Known rows, with every step that occurs:
h -> e -> p -> q -> z: [-2.872 -2.473 -0.002 -1.078 -1.584 -4.300 -0.244 -0.945 -0.518 -1.024 3.411 -0.530 1.828 -0.607 3.989 2.340 4.082]
q -> z -> e -> p: [-2.044 -1.042 -0.982 -2.814 2.721 -4.752 -2.473 -2.145 0.535 1.497 4.092 2.596 -0.326 -0.512 -0.236 5.569 4.949]
h -> d -> p -> q -> z -> e: [-2.023 -3.018 -1.688 -2.326 1.440 -7.031 -0.467 -1.384 0.336 3.479 0.229 1.684 3.154 -0.632 1.250 -2.450 0.084]
e -> p -> q -> h: [-1.117 -0.218 0.530 -0.605 1.374 -1.923 1.798 -3.012 -1.184 -3.277 0.848 -0.536 0.973 -0.700 2.195 1.463 5.515]
z -> q -> h -> e: [2.553 1.487 -3.953 -3.421 1.848 -3.948 0.540 -2.494 -1.772 4.686 -1.861 3.212 0.779 -1.942 -1.723 2.987 0.770]
z -> d -> h -> e -> p: [0.135 -6.794 -3.057 -2.476 3.990 -2.168 -0.458 -0.144 -0.167 -1.417 4.013 1.409 -1.904 -1.059 -1.037 7.526 0.271]
q -> h -> d: [3.408 0.256 -2.977 -3.496 4.058 -3.516 1.168 -6.177 -3.202 1.061 -1.187 1.578 -0.357 -0.102 0.462 4.113 0.049]
p -> q -> h: [-0.721 2.007 0.201 -1.185 1.551 -3.604 2.955 -4.766 -1.625 -0.621 0.285 0.939 2.604 -0.682 2.338 -1.482 3.568]
e -> p: [-1.854 -3.443 -0.059 -1.704 3.123 -2.410 -0.697 -2.635 0.366 -1.881 5.657 1.168 -2.596 1.867 0.785 8.765 4.516]
e -> h: [0.017 1.276 1.826 -2.320 2.838 -2.402 -1.700 -3.079 -0.188 0.934 2.675 2.784 -0.485 1.243 2.778 3.972 0.847]
z -> q -> p: [-1.142 -4.258 -3.298 -2.596 1.786 -3.292 1.280 1.614 1.008 6.458 3.722 4.413 -0.818 0.206 -1.889 0.899 2.259]
e -> h -> d -> p: [1.675 -3.919 0.351 -3.134 3.414 -3.037 -2.301 0.802 -0.428 1.196 1.740 -0.135 -1.234 2.846 2.304 2.390 -3.159]
z -> e -> h -> d -> p -> q: [-1.493 -4.788 0.471 -1.451 1.932 -3.682 -1.470 -1.145 0.994 1.415 -2.525 1.462 1.357 0.452 2.124 -1.557 -1.777]
q -> h -> e: [1.951 2.530 -1.492 -4.926 1.850 -3.672 -0.416 -4.950 -3.233 2.794 -0.621 1.968 0.595 -0.186 0.071 2.924 0.111]
d -> h -> e -> p -> q: [-2.673 -5.972 -0.938 -0.729 1.139 -2.499 0.576 -2.823 -0.353 -4.533 1.624 -0.824 0.516 -0.830 2.152 3.554 1.963]
h -> d: [0.810 -3.305 -2.998 -2.708 3.865 -4.207 0.581 -6.412 -1.084 1.374 1.323 2.732 -1.405 1.323 0.760 7.161 -0.343]
d -> p: [-1.613 -3.059 0.576 -3.097 3.305 -4.965 -0.153 1.059 0.383 1.645 7.136 0.226 -0.260 3.892 0.834 1.613 -0.019]
d -> p -> q -> h: [-1.046 0.128 1.062 -1.697 1.550 -4.006 2.213 -0.126 -1.172 -0.419 1.891 -1.273 2.810 0.843 2.337 -4.255 1.903]

Rows:
[-1.510 -3.409 -2.657 0.184 3.325 -5.667 4.228 0.349 0.190 -0.733 6.378 1.326 3.626 -2.743 2.197 -2.270 0.920]  p -> q -> z -> d -> h
[3.282 -3.009 -3.899 -2.616 3.997 -4.358 1.094 1.900 -0.929 3.036 0.235 0.007 -0.048 0.336 -1.054 0.715 -1.306]  z -> q -> h -> d -> p
[-2.067 -3.111 -0.962 -1.032 -0.114 -4.540 0.539 -0.836 -1.227 -3.497 3.760 -2.045 2.677 -1.763 3.824 0.562 2.592]  d -> h -> e -> p -> q -> z
[-1.743 -3.639 -0.544 -1.082 0.163 -6.269 1.391 0.846 -0.458 0.627 3.920 -1.546 3.066 0.910 4.384 -2.536 0.400]  h -> d -> p -> q -> z
[0.854 -2.537 -2.678 -1.781 2.865 -2.577 0.214 -5.977 -1.437 -0.742 -4.950 1.629 0.146 -2.166 -0.049 3.062 2.483]  z -> e -> p -> q -> h -> d
[-3.524 -5.198 0.192 -0.852 -0.415 -2.291 -0.226 -3.130 0.357 -2.065 1.175 0.654 -0.225 0.293 2.334 5.395 3.392]  h -> e -> p -> q
[-3.852 -6.620 0.155 0.073 1.873 -4.270 2.842 2.984 2.468 1.563 5.494 1.647 1.654 1.301 1.670 -1.525 0.707]  z -> d -> p -> q
[1.633 -1.792 -0.501 -4.023 3.054 -5.051 -3.680 1.271 -0.458 3.959 0.511 0.877 0.762 0.760 1.617 -0.510 -2.819]  q -> z -> e -> h -> d -> p
[-0.073 -0.520 0.113 -3.520 0.033 -3.854 0.318 -0.938 -2.133 1.460 -0.800 -0.760 2.459 0.417 1.609 -2.571 -0.582]  d -> p -> q -> h -> e
[-0.795 -2.061 -0.160 -0.952 2.189 -3.604 3.230 2.421 -0.026 1.265 2.570 0.360 2.482 -0.239 1.181 -4.215 1.392]  z -> d -> p -> q -> h
[-2.132 -6.606 -0.481 -0.854 1.518 -4.440 1.569 -1.107 0.450 -0.305 1.798 -0.507 1.121 2.120 2.814 -0.082 -0.578]  h -> d -> p -> q
[-1.974 2.500 1.473 -1.543 0.786 -4.621 -2.119 -2.799 0.543 2.718 -0.426 3.648 3.153 -1.968 3.161 -1.829 2.114]  p -> q -> z -> e -> h
[0.425 -5.197 -3.113 -2.510 2.822 -3.463 -0.544 1.661 -0.801 -0.833 5.492 0.296 -0.429 -1.886 0.225 5.337 0.794]  q -> z -> d -> h -> e -> p
[2.100 0.622 -1.728 -3.487 3.142 -4.434 -3.166 -4.541 -1.015 3.880 -2.348 3.830 0.487 -1.403 1.605 3.154 -1.092]  q -> z -> e -> h -> d
[2.753 -2.202 -1.646 -3.963 3.964 -4.109 0.188 -0.405 -2.263 1.366 1.323 -1.228 -0.172 2.097 0.475 0.632 -1.819]  q -> h -> d -> p
[2.296 -1.602 -0.854 -2.454 3.462 -2.342 -1.646 -4.718 -1.170 0.906 -0.880 2.649 -1.536 0.749 2.479 6.126 -1.430]  e -> h -> d
[-1.494 0.202 -0.268 -1.349 2.084 -2.626 0.397 -4.325 -0.534 -1.055 -1.739 1.563 1.310 -1.971 0.207 0.844 5.311]  z -> e -> p -> q -> h
[-2.085 0.802 2.314 -2.021 0.839 -4.979 -2.785 1.375 0.988 2.945 0.943 1.681 3.291 -0.499 3.236 -4.514 0.577]  d -> p -> q -> z -> e -> h
[-2.480 -5.277 -1.659 -0.394 -0.292 -3.823 0.985 2.170 1.029 1.598 4.156 2.258 1.369 -1.931 2.096 2.882 3.091]  h -> e -> p -> q -> z -> d
[-3.836 -0.932 0.050 -2.294 1.091 -7.276 -0.424 -0.384 1.006 3.647 3.028 1.959 3.866 -0.285 1.322 -3.846 1.870]  d -> p -> q -> z -> e
[0.039 -2.711 -1.060 -2.802 0.765 -3.447 1.297 1.567 -0.920 3.127 -0.164 1.041 2.299 -0.727 0.571 -2.575 -1.050]  z -> d -> p -> q -> h -> e
